What can hang from each mark:
q_998: q_96
q_698: q_96
q_184: q_212 q_239 q_442 q_493 q_511
q_297: q_998
q_96: q_942
q_442: q_184
q_259: q_212 q_698 q_942
q_7: q_239
q_511: q_184 q_904
q_239: q_7 q_184 q_904
q_493: q_297
q_904: q_212 q_493
q_212: q_184 q_904
q_942: q_96 q_297

Every row comes from one small tree of marks. Brackets hold a mark, then the marks that hang from it, in the order of their numbers. Every link used is in the known rows. Which tree was each row made from?
(in the rows, 128 means zero)
Known rows:
(q_7 (q_239 (q_184 q_212 q_442))): [101  68 124 103 225 133 169 135 135  70 111 124 120 101 149 116 138  91
 131 146 202 185  72 127 148 161 182 169 149 128 126 125 114 186 132 124]
(q_511 (q_184 (q_239 q_7)) (q_904 q_212)): [153  99 114 162  75 211  94 127 130 148 133 116  97 202 154  88 149 121
 139 191 132 122 167 147 131 111 110 149  68 123  99 126 154 116 144 115]
(q_904 q_212 q_493): [110 169 114 145 106 118 115 111 154 132 134 120 171 144 129 154  98 155
 125 132 172 103 151 137 149 114 136  95 120 141 105 129 120 199 140 132]
(q_212 (q_184 q_442) (q_904 (q_493 (q_297 q_998)))): [160 207 197  43 112 117 101 115 130 126 128 162 227  81  92 178 127 166
 147 108 181 176 146 135 100 125 122 112 127 138  96 147 103 180 137 161]
(q_212 (q_184 q_493 q_511) q_904): [ 83 154 139  94 127  95  89 116 116 136 145  90 127  48 115 141 119 161
 133 113 133 123 131 144  77 122 149 130 139 149 117 142  91  95 110 121]
(q_511 (q_184 q_442) (q_904 q_212 q_493)): [187 148 157 157  83 150  89 118 143 124 116 117 156 170 129 139 112  96
 147 144 202 145 159 156 149 127 111 101  81 123  64 138 131 184 152 113]
(q_493 q_297): [137 149  69 130 119 147 142 121 137 175 122 151 145 163 117 139 126 141
 126 108 146 100 158 122 145 144 111 100 127 139  75 120 155 143 118 140]
(q_297 q_998): [127 128 108  93 122 121 117 123 131 116 126 153 179 138 133 152 144 154
 116 106 106  87 142 121 153 159 121  77 138 124 121 123 151  93 100 132]
(q_7 q_239): [ 82 133  87 157 137 150 138 111 142 123 126 120 132 148 136 164 124 130
 113 126 147 106 101 121 150 161 152 116 161 126 100 123 136  97 112 133]
(q_511 (q_184 q_212 q_442)): [163  74 118 100 145 133 128 127 120 156  87 115  93 145 145  88 133  87
 115 125 179 172 131 154 141 160 149 127 110 112  84 125 136 122 134 120]
(q_259 q_212 q_698 (q_942 q_96 (q_297 q_998))): [100 143 103 218  76  69 182 140 108  44 134 206 108 163  87 132 128  87
 101  96  57 129 121  99 143  99  90  96 140  71 111 136 145  82 153  97]
(q_511 (q_184 q_442) (q_904 (q_493 q_297))): [222 171 134 160 101 157 101 128 132 144 111 149 149 192 111 120 132 100
 152 122 214 151 157 139 141 145  81 108  91 127  52 140 144 161 150 127]
(q_212 q_184 (q_904 q_493)): [ 97 212 150  74  98 133  93  98 137 119 137 118 185  93 114 193 119 186
 119 131 165 117 151 147 115 108 153 119 145 135  59 131  98 139 127 144]
(q_259 q_698 q_942): [ 77 113  63 186  94 114 165 137 125 105 119 141 110 121 125 122 129 104
 103 137 103 132 139 127 150  80 139  82 144 109 115 124 132  87 124  98]
(q_184 q_212 q_442 (q_493 q_297)): [172 123 114 122 184 103 156 132 116 150 106 138 108 112 118  47 131  97
 158  97 186 158 125 140 122 168 147 160 114 128 128 135 107 203 143 142]
(q_7 (q_239 (q_184 q_212 (q_493 q_297)))): [ 78 134  89 144 243 128 169 136 137  72 123 152 106 103 126  68 151 131
 159 139 230 164  87 121 146 169 163 195 145 146 138 139 124 190 136 134]
(q_904 q_212): [105 126  91 130 100 142 133 114 148 163 126 118 161 137 137 151 105 139
 122 131 139  93 159 135 154 130 141  92 119 132  88 119 139 170 119 123]
(q_239 (q_184 q_442 q_493 q_511)): [121  79 130 131 204  68 138 154 126  94 130 113 120  66 134  95 114  98
 143 113 140 143  88 124 109 136 137 135 130 142 180 133 107 147 125 114]
(q_212 q_904): [117 149 100  76 114 138 114 110 135 140 124 142 190 107 124 175 120 165
 118 130 122  93 142 131 147 115 151 111 144 121  40 116 125 114 110 133]
(q_184 q_239 q_442 q_493): [149 109 152 126 139 122 114 136 122 123 123 113 120 148 140  74 113 102
 137  98 108 111  98 138 121 142 172 170 128 106 174 125  96 113 138 154]
(q_259 (q_942 q_96)): [121 120 108 153  99 109 126 129 132 169 137 140  84 116 122 103 139 116
 113 119 107 133 141 140 159 109 129  87 155 112 115 120 154 121 130  83]
(q_297 (q_998 q_96)): [148 119 131 118 129 123 107 125 128 126 128 170 189 122 148 157 165 137
 107  90  79  97 139 130 165 170 131  77 159 129 157 109 148  82  92 130]
(q_259 q_212 (q_942 q_297)): [110 124  77 205  87  93 193 124 128  97 122 147  64 183  99 143  98  96
 100 112  65  92 131  99 145  95  78 106 148  91  93 118 149  93 144 112]
(q_904 q_493): [120 171 104 139 125 111 111 114 141 121 131 130 149 153 125 156 117 148
 113 116 148  93 137 129 149 134 128  95 144 132 107 124 122 143 132 136]
(q_698 (q_96 (q_942 (q_297 q_998)))): [123 164 141  98 131 156 172 102 145  90  99 142 140 173 142 218  97 143
 105 126  52  40 110  98 168 104  64  99 134  75 121 125 160 100  80 144]
(q_212 q_184 (q_904 (q_493 (q_297 (q_998 q_96))))): [149 215 184  76 108 129  85 114 133 130 142 183 233  82 108 185 160 183
 131 103 152 149 161 137 126 131 124 106 154 155 120 132 117 142 117 153]
(q_511 (q_184 q_239)): [131 102 112 130  89 169  96 130 133 155 118 118 102 209 150 109 127 130
 106 128 122 107 137 137 146 130 133 134 119 113 114 120 155  41 127 134]
(q_297 (q_998 (q_96 q_942))): [187 116 168  81 124 153 117 112 137 121 133 181 166 114 145 149 147 164
 101 108  76  91 117 124 177 163 110  78 152 104 159 111 144  86  74 140]
(q_442 (q_184 q_239 (q_493 q_297) q_511)): [111 124 137 194 112 105 121 165 107 171 140  89  96 115 107  51 137 114
 148 100  99  86 129 121 108 132  86 156 121 157 189 131 117 114 145 139]
(q_184 q_212 (q_239 q_7 q_904) q_442 q_493): [157  97 173 112 179 134 137 140 108 139 112 111 104 100 151  38 151 104
 151 161 108 190  87 137 105 130 204 218 123 114 209 125  97 111 166 148]
(q_493 (q_297 q_998)): [152 148 101 107 120 128 132 127 134 153 126 178 179 156 115 138 141 156
 132  99 133 103 157 115 149 161  95  83 128 138 116 128 163 129 110 139]
(q_96 (q_942 q_297)): [119 159 124 126 112 158 166 106 154 109 130 163  76 167 139 180  91 141
 106 122  81  51 116 107 152 105  84 121 125  82  58 118 155 108 107 131]
(q_96 (q_942 (q_297 q_998))): [129 154 153  99 115 138 151 110 150  84 134 185 119 158 135 184 110 158
 111 108  68  61 114  99 157 122  73 103 121  79  96 129 165  91 101 133]
(q_493 (q_297 (q_998 q_96))): [170 139 121 126 129 135 120 132 131 156 128 196 189 135 127 143 164 138
 123  85 103 122 156 122 164 170 104  82 150 145 147 115 160 114 100 140]
(q_184 (q_239 q_7 (q_904 q_212)) q_442): [144  92 174 118 100 178 133 135 137 186 123 106 159 125 152 119 112 115
 140 182  91 172 117 131 115  98 180 160 107 127 171 120 126 127 159 146]
(q_212 (q_184 q_511) (q_904 q_493)): [ 91 172 153  98 106  92  76 114 125 131 150  92 145  78 111 205 110 167
 120 126 149 143 138 140  80 102 125 108 141 156 103 140  94 133 123 123]

Which tree is each row?
[171 109  91 120 126 169 112 120 115 122 107 121  94 190 143  98 164 106
 132 138 176 128 166 152 161 163 121 119  99 116  37 124 156 111 118  95]	(q_511 (q_184 q_212) q_904)
[ 98 126 171  79 226 109 135 123 140  43 119 135 174  61 129 152 125 131
 142 165 229 210  66 129 140 116 187 182 157 127  98 138  81 222 152 134]	(q_7 (q_239 (q_184 (q_212 (q_904 q_493)) q_442)))
[ 92 126 145  98  68 178 112 117 137 163 141  84 123 160 147 146 108 136
 121 132 132  99 160 151 117 122 163 143 112 135 134 123 123 145 121 140]	(q_904 (q_212 (q_184 q_239)))
[115 162 112 124 130 177 191  97 150 117  95 118 101 183 144 219  77 130
  99 137  65  31 110 105 162  88  77 121 135  80  85 118 150 126  84 143]	(q_698 (q_96 (q_942 q_297)))
[103 140 105 129 107 167 139 115 146 185 123 123 173 105 144 145 127 155
 127 188 108 136 145 125 138 109 163 109 118 144 113 116 149 126 138 127]	(q_239 q_7 (q_904 q_212))
[ 93  40  76 117 227 101 150 148 117 104 135 120  54  84 146  88 164 126
 122 169 153 174 120 120 106 121 120 144 122 163 163 125 129 180 128  96]	(q_239 q_7 (q_184 q_212 q_511))
[162 114 130 185 126 125  85 142 113  99 169  96  74 181 133 123 150 117
 139 159 101 130 130 121  95 103  81 140 106 145 175 135 114 136 148 114]	(q_184 (q_239 q_7) (q_511 (q_904 q_493)))
[109 213 117  84 120 143 117 105 127 155 130 141 169  79 101 120 127 176
 149 113 170 117 155 143 101 128 149 151 130 144  65 136 108 141 118 153]	(q_212 (q_184 (q_493 q_297)) q_904)
[ 83 148  98 174  74  76 178 131 111  22 124 204 164 129  82 174 114 118
 107 121  50 129 125  90 133  61  93 107 142  77  77 134 126  64 147 113]	(q_259 (q_212 q_904) q_698 (q_942 (q_297 q_998)))
[118 138 125 137  85  76 165 123 125  63 128 184 147 135  87 175 115 139
 115 118  52 114 131  91 139  83  78 102 151  87  87 128 143  84 141 116]	(q_259 (q_212 q_904) (q_942 (q_297 q_998)))
[126 170 159  92 115 139 113 134 120 126 143 139 139 150 117  86 149 156
 149  90 131 105 146 134 103 160 132 159 123 133 190 138 127 100 119 162]	(q_212 (q_184 q_239 (q_493 (q_297 q_998))))
[102 114 121 202 131 114 131 164 102 176 141  95  62 100 111  24 160 123
 148 136  90 106 128 118  81 119  76 165 112 164 211 132 116 130 157 143]	(q_442 (q_184 (q_239 q_7) (q_493 q_297) q_511))
[189  51 141 155 124 142 107 150 103 137 148  93  63 156 144 108 145  69
 145 148  78 152 120 123  84 116  96 149  94 131 168 128 117 127 135 112]	(q_184 (q_239 q_7) q_442 (q_511 q_904))
[123 155 163 137 105 132 112 146 116 186 144  89 106 125 117 105 121 136
 152 116 112 149 122 126  79 126 146 177 132 154 205 140 130  59 136 134]	(q_212 (q_184 (q_239 q_904) (q_493 q_297) q_511))
[142 171 132 111 130 132 143 121 125 166 116 122 125 101 112  93 119 116
 148  86 175 135 139 148  94 161 152 141 119 138 120 136 109 158 127 157]	(q_212 (q_184 q_442 (q_493 q_297)))
[113 149 137 158 124 117 138 127 139  89 131 190 153 151 152 189 149 114
 110  77  37  83 134 113 158 136 105 100 150 113 121 116 163  74 108 122]	(q_942 (q_297 (q_998 q_96)))
[135  58 138 128 154 129 119 150 106 160 137  90  60 130 148 103 152 118
 128 171  78 190 107 118  99 109 150 172 129 146 208 124 135  88 145 111]	(q_184 q_212 (q_239 q_7 q_904) q_511)
[120 115 113 166 166 115 115 140 141  71 165 120 132 111 134 136 140 135
 154 192 172 150 144 121 115  92  81 117  89 171 138 138 124 240 147  91]	(q_239 q_7 (q_184 (q_511 (q_904 q_212 q_493))))
[210 135 154  88 123 163 132 118 140 153 132 206 162 123 128 134 147 164
 117 102 101 109 137 114 175 167  85  84 139 120 150 117 158 123  82 148]	(q_493 (q_297 (q_998 (q_96 q_942))))
[160 139 145 128 132 161 113 143 120 173 107 129  99 175 132  38 143 135
 151 139 161 170 121 138 140 143 166 204 115 124 152 134 151  60 159 134]	(q_511 (q_184 q_212 (q_239 q_904) (q_493 q_297)))
[109  99 178 154 134  97 116 163  93 151 127  56 103  84 131  50 150 110
 143 130  70 129 102 132 120 134 153 180 144 141 213 125 107  73 153 120]	(q_442 (q_184 q_212 (q_239 q_904) q_493 q_511))
[122  84 111  91 155  90 107 127 113 144 134 107 112  86 125 148 126 136
 125 132 132 154 130 133 117 116 137 124 132 143  93 131 111 144 114 100]	(q_184 (q_212 q_904) q_511)
[175  44 147 167 107 149 108 147 115 147 153  84  82 149 146 108 124  69
 156 167  95 160 135 134  84 103 105 149  73 139 166 134 116 185 145 106]	(q_184 (q_239 q_7) q_442 (q_511 (q_904 q_212)))
[121 138 166 113 167 135 146 135 158 117 121 133 212  66 140 141 118 142
 144 200 174 191 109 125 130  84 170 139 118 148 148 125 119 211 172 135]	(q_239 q_7 (q_184 q_442) (q_904 q_212 q_493))
[133 173 186 136  85 133  96 143 127 183 152  89 123 157 112 166 113 142
 136 130 135 166 131 119  91 109 125 149 135 163 190 141 130  98 148 137]	(q_212 (q_184 (q_239 (q_904 (q_493 q_297))) q_511))
[147  85 179 100 207  70 134 156 127  96 121 106 140  76 134 142 122 107
 139 153 167 221  89 120 125 113 157 146 141 153 177 134 112 172 155 104]	(q_239 (q_184 q_212 q_442 q_511) (q_904 q_493))
[ 82 127  74 127 211 124 145 131 136  79 132 150 126  83 142  70 160 159
 133 155 145 106 111 124 126 134 146 158 129 140 149 119 124 146 129 137]	(q_239 q_7 (q_184 q_493))
[133 130 113 140  65 116 155 115 110 159 134 118  77 131  87 104 129 119
  97 105 128 134 148 141 125 140 124  92 156 113 119 121 130 129 132 113]	(q_259 (q_212 q_184) (q_942 q_96))
[ 48 144  96 148 209 127 149 125 148  50 133 133 152  98 140 116 134 144
 137 138 180 107  71 121 150 156 174 164 162 134 145 128 122 122 120 134]	(q_7 (q_239 (q_184 q_493)))
[140 124 115 101  82 207 189 104  99  90  98  86 124 202 112 164  84 124
  78 151  92  63 109 119 126 122 129 148 131  72 154 116  90 107  90 185]	(q_259 (q_212 (q_184 q_239)) (q_698 (q_96 q_942)))
[118  85 149 113  93 115 120 127 129 188 132  62 104  87 133 160  92  96
 127 119 145 156 145 150  82 126 137  98 106 157 134 138 109 174 118 114]	(q_904 (q_212 (q_184 q_442 q_511)))
[166  83 147 115  93 162 103 139 128 168 104 110 101 190 149 106 113  96
 114 119 131 135 121 142 130 134 144 141 114 103 125 122 138  66 136 139]	(q_511 (q_184 q_239 q_442))
[ 83 109 117 128  86 120 116 120 133 173 143  65 103 107 133 164 102 127
 120 124 145 125 161 145  97 126 128  90 113 163 126 135 128 155 108 107]	(q_904 (q_212 (q_184 q_511)))
[139  94 129 150 157  67 119 141 116 138 125  91  98  83 128  98 109  94
 138  93 117 137  98 133  99 144 133 115 130 135 173 138 102 123 125 119]	(q_184 q_442 q_493 q_511)
[114  90  99 151 188  64 117 136 107 124 132  95  60  99 131  73 137 114
 136 104 144 134 115 136 113 157 135 138 130 145 169 137 109 134 121 105]	(q_184 q_212 q_493 q_511)
